Each row comes from the steps of one path. Every step used is in the known rows, and no mark comes twice. Write the path behind each row, first mark first.
In the rows, zero is written as 128.
Known rows
tini > zakez: [131 156 135 117 132  95 127 123 103 119 120 155 110 121 128 115 180 142
 129 144 125 117 142 147 138 140 127 149 167 145 155 152 123  96 114 124]
gevudaf > duri > fadu: [135 162 146 142 130  97 109 121 123 118 110 133 119 101 120 118 155 181
 123 138 118 120 129 128 114 139 111 139 163 142 141 161 140 142 116 104]
zakez > duri > gevudaf > lafa: [139 171 140 120 167  92 124 159 143 139 105 151  75 104 135 125 160 162
 147 152 123  88 126 152 125 132  99 162 163 164 157 144 161 149  87 112]
fike > kaba: [157 153 152 143 132 110 131 144 101 145 146 134 102 107 125 110 125 132
 129 141 100 149 154 147 132 152 127 137 166 118 121 149 149 129 142  96]
gebo > puror > fike > fadu: [145 151 171 150 162  98 108 166 102 161 161 147  70 109  95  94 140 186
 142 141  95 197 125 107 116 177 116 127 169 115 113 143 151 118 182  66]
gevudaf > lafa: [141 160 137 124 133  94 123 140 133 138 125 153  96 104 123 119 129 147
 125 146 119 112 149 150 119 140 114 152 162 147 151 147 156 154  95 113]
gebo > puror > fike > buvi > fadu: [128 154 169 159 155  71 103 171 107 162 151 143  61 111  90  85 144 201
 166 123  90 223 137  98 116 179 106 126 152  98 102 148 115 111 213  62]
lafa > gevudaf > duri > fadu: [124 166 144 145 137  92 126 127 141 120  97 131  88  90 135 127 174 189
 124 143 129 107 130 121 122 134 103 149 163 155 148 169 151 144  86  98]
buvi > fadu > fike > kaba > puror: [168 143 169 153 143 105 104 152 102 171 161 119  86  87 112  98  91 163
 150 136  75 239 173 147 140 174 110 145 147 106  92 145 145 151 209  84]
kaba > fike > buvi > fadu > duri > gevudaf > lafa: [129 177 168 127 187  61 116 169 138 129 114 161  29 128 102  94 153 193
 181 131 100 203 149 110  96 150  97 151 138 122 140 141 131 179 133 142]
duri > fadu > buvi > fike > kaba: [159 153 164 161 122  90  81 142 104 131 145 112 132  83 105 101 138 198
 136 127  81 220 167 130 125 170 108 146 164 105 120 142 109 114 189  91]
tini > zakez > lafa > gevudaf > duri > fadu: [119 171 141 128 144  80 121 131 143 100  78 147  81  84 140 145 218 195
 128 148 153  86 124 137 132 127  89 169 168 184 177 176 143  84  55 105]
buvi > fadu > duri > zakez: [137 176 146 121 155  92 106 130 109 141  89 154  75 125 123  90 147 169
 143 137 120 167 156 127 128 132 123 148 142 128 158 128 141 198 150 155]
zakez > duri: [128 158 137 129 135 108 126 141 105 139 118 141 113 106 130 112 172 161
 130 144 113 107 120 128 136 136 120 144 166 137 136 150 142 129 128 101]
gevudaf > lafa > zakez > duri > fadu > fike: [131 166 146 130 135  90 103 145 145 142 108 147  95  73 129 128 167 194
 126 147 130 130 136 130 144 141  86 165 155 164 165 152 150 108  97  96]
gevudaf > lafa > zakez > duri > fadu > fike > buvi: [114 163 153 135 145  74 112 162 136 135 114 147  89  85 119 120 189 218
 148 139 126 150 136 119 133 153  77 162 151 147 157 154 123  96 112  89]
puror > fike > buvi > fadu > duri > zakez: [121 175 167 127 175  70 115 160 109 139 111 164  61 132 108  77 164 207
 171 123 112 216 154 105 110 157 115 134 145 105 140 130 117 139 181 133]
fadu > buvi > fike > kaba > puror: [162 138 171 144 138  98 112 166  97 153 165 112 108  92 117  97 127 184
 144 134  68 227 170 152 127 175 110 147 164 109 105 144 132 127 220  86]
gevudaf > lafa > zakez > duri > fadu > buvi > fike: [120 165 152 131 140  77  91 152 132 139 109 137  97  73 123 122 190 234
 132 138 124 151 148 125 139 147  81 168 155 156 167 147 125 114 131  98]
kaba > fike > fadu: [151 154 162 133 155  97 126 151  89 139 153 153  79 124 104 100 144 172
 141 139  96 188 139 123 118 167 120 132 167 116 124 147 133 136 152 107]
fike > kaba > puror > gebo: [163 139 165 136 117 117 146 156 123 166 163 129  73  97 117 106 112 139
 125 146  77 180 136 162 116 173 116 138 173 131  89 159 172 133 180  64]
puror > gebo: [130 150 143 125 111 103 132 135 122 148 126 145  94 100 114 109 135 144
 124 144  99 147 125 143 112 153 121 142 173 139 130 149 155 130 136  95]
kaba > fike > buvi: [135 154 155 131 142  79 140 162 101 126 144 155  90 131 109  98 164 172
 152 129  91 180 132 125 108 165 115 130 167 108 120 154 111 101 157 103]
duri > fadu > fike > kaba: [167 154 158 158 120 104  93 135 118 135 144 122 129  83 112 108 115 160
 129 136  89 199 158 135 130 164 113 142 163 112 116 145 135 107 156  89]
gevudaf > lafa > zakez > duri: [117 165 140 113 148  96 140 154 131 152 109 160  70  98 144 130 176 168
 125 152 142  80 134 142 147 130 100 162 158 172 168 155 164 127  84 102]
duri > gevudaf > lafa > zakez: [130 173 141 112 160  83 138 153 148 145 103 162  45 110 140 130 149 143
 136 155 134 100 158 163 126 134  98 165 158 170 178 141 166 146  61 128]
zakez > lafa > gevudaf > duri: [116 163 143 129 152  92 141 156 137 131  88 141  71  82 145 139 174 178
 133 151 138  92 126 139 125 125  95 164 169 171 168 166 176 125  73 104]
zakez > duri > fadu > buvi: [130 158 138 147 128  86 105 136 108 120 110 132 126  98 119 103 200 223
 134 134 102 139 125 106 122 144 103 145 163 134 139 146 106 106 154  96]
duri > gevudaf: [143 165 139 127 147  93 124 143 123 132 113 146  89 121 127 112 144 137
 141 145 107 128 145 150 115 141 119 147 166 138 145 136 143 148 107 127]
buvi > fike > kaba > puror: [170 145 170 141 131 113 112 156 108 158 167 115 108  96 120 106 103 140
 133 138  80 202 163 166 132 172 120 143 168 113  96 150 154 151 188  89]
gevudaf > duri > zakez > lafa: [143 170 142 110 164  91 127 153 115 133  82 156  90 104 143 126 161 174
 138 147 140  98 129 172 122 130  96 158 169 169 179 147 165 127 112 113]
fike > buvi > fadu > duri > gevudaf > lafa: [113 176 156 134 178  67 111 159 138 131 103 149  44 123 106  96 154 187
 177 134 113 175 158 112 101 139 103 159 132 126 150 135 133 206 115 151]
lafa > zakez: [124 160 138 123 128  95 139 139 112 143 118 153  82 113 137 117 157 144
 119 147 126 118 153 140 138 138 119 148 163 144 159 145 149 129 102 121]
lafa > gevudaf > duri: [116 159 143 132 153  98 149 143 127 134 102 137  78  93 144 127 170 172
 134 148 129 103 131 128 127 130 110 152 163 156 155 168 168 143  93 102]
buvi > fike: [137 156 148 130 122 102  99 136 110 141 132 131 127 100 116 108 126 149
 130 136 103 168 152 144 130 152 125 148 168 120 135 140 137 151 145 118]

Which path is each row?
[121 166 140 132 140  75 118 148 134 131 102 150  80  88 132 122 204 227
 129 143 131 113 140 119 133 137  84 162 155 166 172 151 127 108 108  97] | gevudaf > lafa > zakez > duri > fadu > buvi
[135 154 161 139 147 103  94 144  87 146 148 128 113 104 102 102 129 173
 142 137 102 200 154 131 129 166 123 148 162 110 129 136 130 169 155 116] | buvi > fike > fadu
[137 158 165 151 140  93  99 157 104 144 130 117 103  75 127 112 184 216
 135 133 103 187 154 122 151 159  94 155 160 129 137 149 119  89 176  78] | lafa > zakez > duri > fadu > buvi > fike > kaba
[115 178 171 134 190  62 113 172 148 135 117 160  33 120 102  92 148 202
 182 130 108 204 155 101  94 153 102 148 140 119 139 134 136 156 129 135] | puror > fike > buvi > fadu > duri > gevudaf > lafa
[126 176 150 134 163  92 104 135 126 135  97 142  66 121 116  95 141 158
 153 139 107 170 154 111 115 129 123 151 141 125 146 130 144 205 125 159] | buvi > fadu > duri > gevudaf
[133 167 174 125 175  73 124 169 116 147 128 158  47 135 111  74 160 210
 169 126  98 229 155 119 105 168 110 134 145 109 118 134 126 155 204 125] | kaba > puror > fike > buvi > fadu > duri > zakez
[131 157 160 141 150  69 121 155  94 140 142 152  71 126  98  90 151 188
 165 121  92 214 149 116 116 170 109 133 149  98 110 151  98 129 182 104] | kaba > fike > buvi > fadu
[137 144 171 154 170  83 108 173  91 155 159 144  74 106  92  86 162 230
 155 138  83 223 132  91 111 179 106 130 166 110 122 138 127  91 213  62] | gebo > puror > fike > fadu > buvi
[141 160 143 146 124 102  90 132 119 130 116 129 140  83 118 110 161 190
 131 138 102 157 123 117 132 148 106 148 164 132 133 146 127 109 142  94] | zakez > duri > fadu > fike
[125 155 150 151 133  85  99 149 108 122 124 129 134  96 107 101 185 213
 153 128  98 178 120 105 120 160  98 146 159 115 124 149 100 100 158  86] | zakez > duri > fadu > fike > buvi
[156 152 165 157 141 107 100 137 117 133 133 115 125  75 118 118 125 182
 137 138  98 182 144 133 129 155 104 141 160 126 124 160 148 107 155  78] | gevudaf > duri > fadu > fike > kaba
[125 164 140 116 137  90 139 146 135 148 117 162  65 105 136 127 145 147
 120 151 137 101 157 151 134 136 107 158 158 162 171 148 162 139  77 119] | gevudaf > lafa > zakez
[130 169 169 132 178 102  92 152 109 132 120 129  87 116 103  95 144 173
 160 143 100 206 151 114 110 149 123 155 155 115 146 124 147 205 132 157] | buvi > fike > fadu > duri > gevudaf
[164 140 178 153 109  96  98 155 124 151 160 107 102  72 101  97 125 205
 132 131  57 252 152 147 109 190  98 145 170 116  89 153 132 118 225  60] | duri > fadu > buvi > fike > kaba > puror > gebo
[167 146 159 141 131 114 140 153 109 151 163 128  89 111 127 106 117 136
 127 143  87 162 155 160 127 162 122 137 168 123  99 153 158 145 166  88] | fike > kaba > puror
[138 156 149 148 115  81  76 129 112 121 124 122 140  91 104 100 155 208
 133 127  89 201 156 121 117 160 108 149 164 114 138 136  99 128 168 113] | duri > fadu > buvi > fike
[127 178 152 118 179  92 131 161 123 132  79 158  46 111 134 112 189 191
 144 154 139 144 141 126 119 131 102 169 162 155 183 134 167 178  84 148] | fike > fadu > duri > zakez > lafa > gevudaf
[117 159 155 148 143  78 101 140 128 121 102 115 108  67 124 118 185 238
 141 133 109 174 144 112 122 147  90 159 160 142 155 161 127 129 140  99] | lafa > gevudaf > duri > fadu > buvi > fike
[113 160 175 155 161  76 101 170 115 150 138 143  58 117  91  76 156 204
 165 124  91 230 128  69 107 164 116 127 144  94 111 144 131 142 207  93] | gebo > puror > fike > buvi > fadu > duri
[129 180 140 111 155  89 136 153 145 126  65 162  60 106 148 119 186 166
 132 153 140 113 137 139 122 117 105 170 166 165 190 138 175 154  74 151] | fadu > duri > zakez > lafa > gevudaf
[129 167 136 113 167  94 128 142 113 120 100 153  89 119 139 121 212 159
 150 151 127  93 120 147 142 133 111 158 167 162 158 149 130  91 104 119] | tini > zakez > duri > gevudaf
[ 99 180 158 125 183  64 124 165 140 139  95 159  14 123 119 105 170 187
 171 139 130 165 167 112 116 135  94 165 127 139 169 136 140 194  95 153] | fike > buvi > fadu > duri > gevudaf > lafa > zakez
[119 177 171 116 189  89 105 165 134 144 111 147  42 107 117 114 147 179
 153 153 127 179 165 127 122 142 103 172 146 148 178 128 170 206  88 156] | buvi > fike > fadu > duri > gevudaf > lafa > zakez
[127 165 135 130 131  90 137 150 138 133  98 148  76  91 137 129 168 158
 125 149 130 109 139 141 126 132 104 166 173 157 161 151 162 126  69 113] | zakez > lafa > gevudaf
[128 150 148 134 130  87  98 145  97 136 128 128 131  95 114  99 151 191
 143 133  92 195 157 130 125 156 114 152 165 115 144 134 115 127 176 115] | fadu > buvi > fike
[136 176 141 108 149  94 117 150 126 123  78 163  89 118 135 109 165 158
 131 148 131 123 138 146 114 122 114 160 165 151 181 128 163 157 105 155] | fadu > duri > zakez > lafa
[152 155 164 160 135  96  83 151 100 135 136 110 132  76 114 104 168 218
 141 128  86 198 146 120 137 164 101 148 164 113 119 148 110 105 196  77] | zakez > duri > fadu > buvi > fike > kaba
[163 139 179 150 126 112 114 150 137 154 149 111  95  64 113 114 109 186
 132 142  75 213 127 149 111 177  94 141 166 137  96 171 172 110 194  45] | gevudaf > duri > fadu > fike > kaba > puror > gebo
[131 169 174 140 179  71 104 172 113 153 118 157  46 126 100  74 164 211
 171 127 102 226 136  97 113 164 106 132 145 107 132 134 131 143 216  98] | gebo > puror > fike > buvi > fadu > duri > zakez
[115 162 139 122 141 104 141 148 109 148 110 150  85 106 144 121 187 162
 125 147 131  96 129 131 149 132 113 150 163 153 156 152 150 119 109 105] | lafa > zakez > duri
[147 154 157 143 138  96 114 159 124 155 148 148  87 105 110 102 137 163
 130 141  95 166 121 120 120 163 119 128 175 123 120 146 156  95 174  68] | gebo > puror > fike
[109 156 156 153 147  75 122 148 134 118 108 124 100  81 120 116 182 222
 156 135 112 174 133 107 114 154  87 152 155 132 144 168 125 110 120  87] | lafa > gevudaf > duri > fadu > fike > buvi
[124 171 140 119 163  96 138 159 123 146  98 151  63 112 148 123 189 157
 139 153 128  94 131 142 141 131 104 157 162 162 163 144 155 121  97 114] | lafa > zakez > duri > gevudaf
[131 176 145 116 162  92 122 148 155 123  99 153  69 117 125 112 144 146
 141 151 117 119 145 133 103 123 115 160 154 154 169 135 173 187  75 156] | fadu > duri > gevudaf > lafa
[171 140 165 143 135 113 125 158 111 157 165 121 106  93 123 105 106 146
 138 143  75 206 158 156 130 170 115 144 165 115 101 147 157 121 185  84] | fadu > fike > kaba > puror
[119 159 162 147 152  71 117 158 101 147 144 150  76 118  99  89 144 197
 165 120  99 214 154 106 115 172 114 128 151  97 109 143 104 111 177  97] | puror > fike > buvi > fadu
[126 147 150 142 157  88 121 149  76 136 136 139  98 115 105  95 168 211
 154 139  97 187 152 111 115 160 115 145 158 116 141 137 111 141 162 111] | fike > fadu > buvi
[103 165 168 143 158  77 116 156 112 136 130 150  71 124  99  80 160 203
 165 122 101 222 149  78 105 157 123 131 144  93 120 139 117 141 170 128] | puror > fike > buvi > fadu > duri
